Each row was made from one walk, in order. Every step used is in the known rows, and no mark comes twice. Write each row's walk.
Known rows:
pururi-satil-zanif-kufid-mizovo: [-1.183  2.370  1.999  1.872  0.266 -0.339  0.406 -0.048  0.158  1.830
 -1.497  0.229 -0.850 -4.047  0.143 -2.099  1.770  0.974  3.432  2.217
 -1.597  1.765  0.698  0.540  0.318  1.163  1.663  1.502]
beguzun-zanif-satil-pururi: [-3.511 -1.220  0.523  1.803 -0.338  3.833 -0.376 -1.882 -3.118  0.449
  2.021  1.934  1.015 -1.428 -2.257 -2.124  0.100 -1.138  3.264  2.546
  0.032 -1.132 -4.113 -0.042 -3.934  2.573  1.415  4.249]
gepeleb-pururi-beguzun-zanif-satil: [ 0.338  0.604  2.171 -0.036  2.083  2.765  0.073  1.807 -2.078 -1.592
  1.730  1.858  0.106 -1.576 -4.366 -3.212 -0.800  0.129 -0.397  2.515
  0.274 -0.720 -3.563 -2.232 -5.761 -1.432 -0.550  3.215]
bivab-zanif-satil-pururi-beguzun: [-3.484 -0.576 -0.298  0.426  0.596  1.894 -1.382  0.178 -1.626 -0.974
 -0.307  1.244  0.116  1.744  0.190 -1.331 -0.629  2.380  4.391  1.189
  1.984 -0.370 -5.218 -0.094 -4.363 -0.079  0.867  3.000]
gepeleb-pururi-satil-mizovo: [ 1.012 -0.277  0.658 -0.686 -0.348  0.500 -2.738 -3.305  1.317  3.018
 -0.799 -1.902 -0.983 -2.495  1.172 -0.429  0.880  0.011  1.803  3.235
 -1.987  5.283 -2.614  0.348  0.977  4.416  2.113 -0.276]
pururi-bivab-zanif-beguzun-mizovo: [ 3.437  2.471 -0.283  5.918  2.493  1.578  1.695 -1.298 -0.605  1.834
 -2.446 -1.348 -2.110 -1.134 -0.276  0.868  2.739 -0.688 -1.448  2.047
 -1.867  3.778 -3.413 -0.585 -3.289  2.044  2.769 -3.030]
satil-zanif: [ 0.573 -0.320 -4.055  3.170 -1.930  1.160 -0.282  0.956 -5.329  0.549
 -0.394  2.678  0.606 -2.144 -3.001  1.342 -2.081  4.749  5.421  1.935
 -0.814 -0.055  0.408 -3.313 -1.509 -2.028  0.913  2.558]
zanif-kufid: [-0.760  2.491  4.359  2.149 -0.359 -2.084 -1.767  0.405 -1.968 -0.765
 -2.501  4.428 -2.249 -1.900 -2.869 -3.184  2.417  3.453 -0.449  1.926
 -0.368  0.343  0.261  0.591  1.404  2.455 -2.017  2.942]
kufid-mizovo-beguzun-pururi-bivab-zanif: [ 0.770 -0.828 -4.443  3.087  2.079 -0.871 -0.774 -1.432  0.863  1.325
 -2.090 -1.997  1.550 -2.946 -1.086 -1.183 -0.250 -0.880  0.895  1.385
 -2.388 -2.003 -3.090 -1.257 -1.905  0.026  1.309 -0.673]
bivab-zanif-beguzun-mizovo-satil: [ 1.378  3.343 -2.008  4.680  1.379  0.859  2.505 -0.918  0.449 -1.236
 -1.143  1.215 -2.406 -2.429 -2.517  1.525 -1.162 -0.766 -1.808  4.565
  0.898  2.116 -0.333 -0.509 -4.201  0.357  2.070 -2.898]
kufid-pururi: [-1.340 -0.413 -0.127  3.806  1.164 -0.464 -2.746 -3.732  0.302  1.725
  0.793  0.136  0.651  0.099  0.097 -0.334  0.220 -0.121  4.220  0.892
 -1.966  1.301  0.351 -0.008 -0.611  1.950  0.191  2.073]
gepeleb-pururi-beguzun-zanif-kufid: [ 2.208  1.083  2.247  3.420  0.806 -3.377 -2.953  1.723 -2.181 -0.979
 -2.032  4.033 -1.080 -1.951 -3.152 -4.153  2.271  4.274 -0.311  2.030
 -0.045  0.080 -3.663 -1.211 -1.251  0.713 -2.222  4.187]
kufid-pururi-satil-mizovo: [ 0.419  0.266  1.443  1.301 -0.002  0.404 -2.624 -2.834  0.614  2.545
  0.103 -1.901 -0.500 -2.127  2.891 -0.351 -0.141 -0.095  3.053  2.891
 -1.824  4.639 -1.817  0.668  0.357  4.569  1.858  0.035]
kufid-mizovo-satil: [-2.491  2.759 -0.375  1.534  0.705  0.758  2.161 -1.765  2.565 -0.403
 -1.342  0.467 -1.672 -3.750 -1.279  0.614 -0.966 -1.292  1.954  4.043
  1.817  1.196  2.989 -0.533 -0.930 -1.205  1.662 -1.141]
beguzun-mizovo-satil-zanif: [ 1.807  1.164 -6.186  4.519 -1.379  1.346  1.746  0.838 -2.885 -0.186
 -0.619  2.081 -0.463 -3.235 -2.585  2.378 -4.202  2.640  2.414  4.136
 -0.384  0.091  0.688 -3.325 -3.366 -1.231  2.295  1.186]
kufid-pururi-bivab-zanif-satil-mizovo: [ 0.592  0.839  0.686  2.801  0.026  2.432 -0.600 -0.614  0.304  3.534
 -0.977 -2.522  0.313 -2.199 -0.188 -2.080 -0.251 -0.960  3.633  2.141
 -1.681  1.983 -3.156  0.053 -0.555  3.879  2.173  1.486]
bivab-pururi-satil: [-2.253  0.017 -0.032 -3.036  2.624  0.933 -3.380 -1.814 -0.598 -0.860
  2.035  0.027 -0.448 -2.378 -0.438 -0.720 -3.179 -0.912 -2.336  3.083
 -0.451 -0.708  0.638 -0.805 -3.305  1.493  1.012 -0.724]
mizovo-beguzun-zanif-bivab-pururi: [-1.136 -1.244 -1.642  2.849  1.593 -2.337 -3.955 -0.178 -2.976  1.788
 -1.440 -0.547  0.601 -2.230 -0.676 -0.531 -0.743 -0.432  2.445  1.760
  1.250 -1.776 -1.956 -2.598 -1.467 -0.222  1.462 -0.109]
kufid-mizovo-beguzun: [-2.941 -0.290 -0.554  0.611 -0.432 -1.647  2.031 -1.290 -0.351  0.308
 -1.303  1.051 -0.654  0.337  0.738  2.347  2.799  1.262  5.140  1.239
  1.406  2.283  1.300  2.109  0.102 -1.773  2.473 -3.235]
gepeleb-pururi-beguzun: [-0.496 -1.044 -0.623 -0.654  1.284 -0.994 -2.947 -1.522  0.787  0.164
 -2.245  0.624 -0.913  1.836 -0.307 -0.219  1.213  3.280  2.623  0.893
  0.747  2.643 -3.423 -1.362 -1.603 -1.281 -0.225  1.529]
gepeleb-pururi: [-0.079 -1.533 -1.688 -0.186  0.559 -0.339 -2.982 -4.785  1.719  2.726
 -1.056  0.235 -0.325 -0.755 -3.361 -0.446  2.311  0.056  1.747  1.597
 -2.281  2.716 -1.270 -0.667  0.763  1.722  0.654  1.362]
gepeleb-pururi-bivab-zanif-kufid-mizovo-beguzun: [-1.342 -0.958 -2.219  0.966 -0.098 -4.567  1.133 -0.682  0.988  1.031
 -2.942  0.263  0.327  0.041 -0.236 -0.640  3.143  1.260  2.288  1.348
 -0.229  0.863 -1.695  2.026  0.417 -0.036  1.715 -1.961]
mizovo-beguzun: [-2.123 -0.960 -1.275  0.164 -1.188 -2.428  0.805 -0.393 -2.834 -1.836
 -0.856  3.539 -0.642  1.536 -1.235  2.314  1.288  3.324  2.684  1.542
  1.896  0.866  0.568  0.995 -0.699 -1.914  0.473 -2.495]
satil-zanif-beguzun-mizovo-kufid-pururi: [ 2.033  1.184 -2.868  5.499 -0.144 -1.276 -0.239 -2.002 -2.248  1.272
  0.809 -0.060  0.212 -1.829  1.752  0.532 -0.323  1.924  0.999  2.914
 -2.764  2.916 -1.184  0.414 -0.878  3.526  1.343  2.931]
pururi-kufid-mizovo-satil-zanif-beguzun: [ 0.246  1.323  0.028  3.752 -0.866 -0.756  2.204  1.863 -6.528 -1.715
 -1.292  3.160  0.679 -1.435 -2.102  1.460 -0.223  4.756  1.970  3.378
  1.126  2.978 -1.433 -1.276 -4.126 -2.169  0.413 -1.836]
pururi-bivab-zanif: [ 1.309  0.231 -4.493  2.898  1.553 -0.715 -0.828  0.102 -0.428  1.017
 -2.639 -1.169  0.725 -2.713 -2.986 -2.125 -0.523  0.863  0.448  1.374
 -1.360 -2.809 -2.072 -3.233 -0.751 -0.853  0.006  0.226]
pururi-beguzun: [-1.261  0.749  1.574  0.372  1.003  0.050 -1.529  0.727 -1.402 -1.661
 -2.181  1.869 -1.727  1.311  0.648  0.272  0.398  4.458  3.087  0.901
  2.517  1.551 -1.620 -1.668 -1.851 -2.562 -0.839  1.003]
pururi-kufid-mizovo-beguzun: [-2.125 -0.225 -0.294  0.120 -0.415 -2.558  1.445 -0.279 -1.487 -0.566
 -1.568  1.831 -0.047 -1.045  1.417  2.374  2.492  2.394  3.192  1.994
  1.556  1.206  1.499  2.204  0.784 -1.000  1.576 -3.088]
beguzun-pururi-gepeleb: [ 0.304 -1.104  3.107 -0.698  0.606  0.331 -0.630 -3.384  2.297 -0.661
 -0.236 -0.867 -0.260 -4.367 -3.371  0.173  1.446 -2.421  1.409  2.831
 -2.164  0.052  1.356 -0.706 -1.187  0.835 -1.416  2.005]

Which walk is each row?
[-1.199  2.074  0.714  0.208  1.540  3.698  0.467  1.058 -1.370 -0.625
  1.913  1.331 -0.152 -2.413 -5.717 -2.883 -1.385 -1.079  0.652  2.166
 -0.887 -2.276 -0.663 -0.433 -3.851  0.113  0.569  1.610] | bivab-zanif-satil
[ 0.614 -1.926  0.217  0.503  0.030 -3.178 -1.185 -0.305  0.696  1.578
 -2.059 -3.093  0.477 -3.817 -2.179 -0.219  1.293 -1.869  3.871  2.712
  0.692 -0.913 -0.162 -2.162  0.018 -0.209  0.397  0.277] | satil-mizovo-beguzun-zanif-bivab-pururi-gepeleb
[ 0.936 -0.298  0.503  6.194  0.134 -3.865 -3.031 -1.266 -1.257  1.472
 -0.038  1.697  0.933 -0.517  0.028 -2.239  1.355  1.736  3.565  1.522
 -1.836  1.280 -2.398  1.196 -0.630  3.427 -0.268  3.138] | satil-mizovo-beguzun-zanif-kufid-pururi
[-1.013  1.469  3.314  1.499  1.992  1.668 -1.253 -2.961  0.998  1.908
 -1.268 -0.584 -0.232 -5.942  2.342  0.510  2.376 -1.006  2.349  2.444
 -1.674  1.770  1.601  1.424  1.297  2.500  1.535  0.237] | beguzun-pururi-kufid-mizovo
[ 2.777  3.720 -1.461  2.045 -0.675  0.508  1.512 -0.942 -1.420 -0.125
 -1.075  0.986 -3.482 -5.346  0.864  0.770  0.936  2.186 -3.206  4.395
 -0.871  2.288  1.158 -0.030  2.315  3.328  1.261  2.424] | beguzun-mizovo-kufid
[-1.824  1.479  2.105  1.402  2.009 -0.051 -1.776 -1.382  0.529  3.209
 -2.523 -2.014 -0.150 -5.438  2.643 -0.219  2.004 -1.053  3.099  2.118
 -0.116  0.617  1.589  0.190  2.364  1.830  2.207 -0.437] | zanif-bivab-pururi-kufid-mizovo
[-3.578 -0.734  0.021 -0.537 -0.697 -1.256  1.892 -0.447 -1.664 -0.578
 -0.517  1.797  0.655 -0.593  1.381  1.439  1.963  1.249  3.212  2.293
  1.472  0.537 -0.128  3.077 -0.542  0.346  2.159 -1.949] | zanif-satil-pururi-kufid-mizovo-beguzun
[-1.941  1.562  1.732  1.211  2.061  1.542 -1.605 -2.019  0.864  3.186
 -1.433 -1.231 -0.272 -5.100  1.924  0.690  1.672 -0.574  3.762  1.925
 -0.103  0.751  2.989  1.057  1.907  1.783  2.703 -0.239] | bivab-pururi-kufid-mizovo
[-1.214 -1.984  0.072  0.442  1.437 -1.409  0.618 -2.435  0.380 -0.276
 -3.551 -1.305  0.989 -1.429  2.327 -0.509  0.286 -0.779 -2.729  1.913
 -1.657  0.076 -2.971 -1.412 -1.450  0.634 -0.284 -0.525] | kufid-mizovo-beguzun-pururi-bivab
[-1.937 -0.201 -0.962  0.777 -0.871 -0.687 -1.733 -0.962 -3.295 -1.871
 -1.068  3.797  0.749 -4.040  0.168  0.313 -1.052  2.748 -0.825  4.483
  1.268 -1.861 -0.457  0.022  0.431  3.208 -0.756  1.866] | mizovo-satil-pururi-kufid
[-0.817  1.352  0.164 -0.317  1.805  2.686  1.269  1.699 -1.066 -0.830
  0.231  0.084  0.521 -2.362 -4.673 -3.974 -1.827 -1.231 -1.964  2.257
 -1.118 -3.168 -2.041 -1.945 -3.855 -0.101 -0.246  1.656] | pururi-bivab-zanif-satil
[-3.768 -1.873 -0.373  1.415 -0.793  2.562  0.270 -1.434 -3.535 -0.237
  2.024  2.482  1.329 -0.397 -2.014 -1.404  0.118 -0.487  3.379  2.523
  0.615 -1.219 -4.447  0.642 -4.305  2.038  1.699  3.188] | mizovo-beguzun-zanif-satil-pururi
[-0.623  0.905  1.287  0.384  1.477  0.258 -1.080 -2.956  2.184  3.230
 -1.976 -1.361 -0.121 -4.785  1.128 -0.075  3.455 -0.483  2.864  2.250
 -1.541  2.415  1.383  0.850  2.718  2.009  1.826  0.110] | gepeleb-pururi-kufid-mizovo
[ 0.651  3.294 -0.324  3.791  1.081  0.956  2.804 -1.258  0.250 -1.608
 -1.431  1.650 -2.827 -1.932 -1.657  1.851 -0.774 -0.617 -2.470  4.688
  1.349  3.045  0.181 -0.517 -3.795  0.479  1.640 -2.734] | zanif-beguzun-mizovo-satil
[-0.363 -1.323  1.013  0.857  1.756 -0.109 -0.908 -2.664 -0.131 -0.407
 -3.417 -0.842  0.589 -2.319  1.008 -1.513 -0.554 -0.639 -4.102  2.089
 -2.291 -0.466 -2.973 -3.037 -1.308  1.443 -1.600  1.343] | beguzun-pururi-bivab
[ 2.201 -0.029 -5.712  2.001 -0.651 -0.401 -0.422  0.451 -3.850 -0.379
  2.064  0.635  1.124 -3.338  0.273  0.299 -4.364  2.842  0.304  3.905
 -3.145  0.190 -1.113 -2.552 -3.322  1.075  1.397  2.744] | beguzun-mizovo-kufid-pururi-satil-zanif
[ 0.196  0.373 -5.738  3.128 -2.127  0.382  1.017  1.460 -4.264 -1.283
 -0.337  3.322  0.518 -2.916 -3.816  1.612 -4.647  4.155  3.442  3.832
  0.574 -0.946  1.132 -3.675 -2.923 -2.803  0.726  1.853] | mizovo-satil-zanif
[-1.258 -0.118  0.434 -1.249  2.270 -0.935 -2.464 -2.441  0.184 -1.504
  2.610 -0.026  0.493 -1.353  0.774 -1.715 -2.157 -0.885 -1.788  2.982
 -2.298  0.622 -0.620 -0.580 -3.011  1.942 -0.549  0.236] | kufid-pururi-satil
[-2.545 -0.685  1.091 -0.155 -1.372 -1.247  1.695 -2.447  3.215 -0.059
 -1.497 -0.781 -0.157 -3.727 -2.842 -1.230  1.844 -2.076  3.506  3.922
  0.377 -0.679  0.695  0.307 -0.162  1.633 -0.035  2.566] | zanif-kufid-mizovo-satil-pururi-gepeleb
[-2.034  0.464 -0.746  1.728 -0.399 -3.376  1.274 -0.046 -0.314  0.251
 -1.800  1.821 -0.550 -0.257 -0.494  0.350  3.093  1.954  4.338  1.269
  0.819  0.975  0.255  2.918  0.169 -0.568  2.025 -2.231] | bivab-zanif-kufid-mizovo-beguzun
[ 0.657  2.600  0.751  3.754  0.271 -2.317 -2.503  1.040 -1.451 -0.014
 -1.959  3.493 -1.349 -2.805 -4.527 -3.803  1.670  3.001  0.702  1.678
 -1.189 -1.469 -0.785  0.588  0.614  2.196 -1.124  2.632] | bivab-zanif-kufid
[ 1.575  2.717 -2.139  1.879 -0.816  0.267  0.939 -0.674 -1.513 -0.448
 -1.456  0.739 -2.997 -3.473  2.894  0.739  0.678  3.271 -1.787  4.074
  0.205  2.382 -1.564  0.265  1.024  3.351  1.563  3.358] | satil-pururi-beguzun-mizovo-kufid
[-1.903  1.042  2.180  1.768  1.108  2.313  0.192 -1.357 -0.491  2.034
 -0.295 -0.397  0.665 -5.407  1.450 -0.964  2.321 -0.961  3.578  2.759
 -0.377  0.300 -0.318  0.988  0.164  2.242  2.157  1.561] | beguzun-zanif-satil-pururi-kufid-mizovo
[-0.197  0.681 -1.663  2.882 -0.219 -1.915 -1.816 -2.637 -1.155  0.510
  0.951  0.655  0.267 -2.093  1.005 -0.717 -0.405  1.831  1.380  2.507
 -1.809  1.014  0.608  0.339  1.233  2.863 -0.354  3.949] | mizovo-kufid-pururi
[ 0.629  0.720 -1.279  3.821 -1.030 -1.572 -2.049 -2.904 -0.692  2.225
  0.257 -0.622  0.051 -2.433  2.457 -0.366  0.125  1.865  3.131  2.668
 -1.940  2.937 -0.244  1.011  2.366  4.490  0.788  3.873] | satil-mizovo-kufid-pururi
[-2.252 -1.230  1.172  1.409  1.044  0.443 -1.207 -4.533  0.194  0.147
  0.189  1.031  0.059 -1.672  1.251  2.236  1.283 -1.304  2.709  1.745
 -1.698  2.235 -0.763  2.687 -2.233  1.524  1.911 -0.982] | kufid-mizovo-beguzun-pururi
[ 2.257  2.937  0.575  1.054 -2.293  0.823  1.033  1.192 -3.738 -0.041
 -0.078  1.200 -1.699 -6.006 -0.285 -1.359 -0.046  3.278 -0.649  4.796
  0.224  2.167 -0.732 -0.113  2.214  3.055  0.515  4.167] | beguzun-zanif-satil-mizovo-kufid
[-2.590 -0.337 -0.024  1.716  1.611 -1.012 -4.538 -1.522 -1.561  2.622
 -2.249 -1.245 -0.257 -2.035 -0.166 -0.756 -0.629 -1.002  2.347  1.456
  0.654 -0.953 -0.687 -2.179  0.082  1.240  1.397  0.456] | zanif-bivab-pururi
[ 1.401 -0.419 -3.955  3.246  2.189 -0.113 -1.935 -1.389  0.030  0.921
 -1.902 -1.278  1.242 -3.474 -2.341 -1.933 -1.055 -0.475 -0.431  1.543
 -2.707 -2.645 -3.191 -2.494 -1.906  0.564  0.163  0.687] | beguzun-pururi-bivab-zanif
[-0.320 -2.313 -0.010  0.916  0.568 -1.653 -0.231 -2.287 -0.541 -0.145
 -3.827 -0.959  0.903 -1.071  2.475 -0.280 -0.128  0.249 -2.721  2.166
 -1.564  0.721 -3.967 -1.483 -0.999  1.761 -0.457 -0.312] | satil-mizovo-beguzun-pururi-bivab
[-2.658 -0.522 -1.528  0.185 -0.472 -3.211  0.686  0.368 -1.522 -0.060
 -0.679  1.612  0.190 -0.293  0.620  0.782  0.560  2.134  3.404  1.906
  0.640  0.708  0.247  2.349 -1.451 -0.277  2.561 -1.954] | bivab-pururi-satil-zanif-kufid-mizovo-beguzun
[ 3.061  2.724 -2.421  1.119 -0.160 -0.505  0.512 -0.883 -0.313 -0.127
 -1.688  0.261 -3.136 -3.641  1.721  0.519  1.006  2.988 -3.176  4.056
 -0.595  3.029 -1.185 -0.180  1.342  2.848  1.181  2.877] | gepeleb-pururi-beguzun-mizovo-kufid
[-4.083 -0.190 -0.825  1.063  0.185  0.458 -0.555 -1.274  0.204 -0.834
 -1.896  0.843 -0.643  1.034  2.411  0.374 -0.487  2.234  5.006  2.088
  3.263  1.318 -3.375 -0.190 -2.881 -0.728  1.374  1.613] | kufid-mizovo-satil-pururi-beguzun
[-0.914  0.854 -0.327  0.611  2.176  2.071  0.691  0.982 -0.480 -0.259
  0.819 -0.550  1.290 -1.701 -3.890 -4.138 -2.166 -1.858 -1.363  2.001
 -1.809 -3.156 -2.403 -1.585 -4.139  0.679 -0.098  2.124] | kufid-pururi-bivab-zanif-satil
[ 0.255 -2.193 -1.900 -0.679  1.122 -2.026 -0.707 -2.632  1.378  1.518
 -4.427 -1.868  0.657 -0.796 -0.908 -2.401  0.968  0.189 -3.386  1.803
 -2.054  0.429 -3.333 -3.814  0.621  0.803 -1.170  1.079] | gepeleb-pururi-bivab
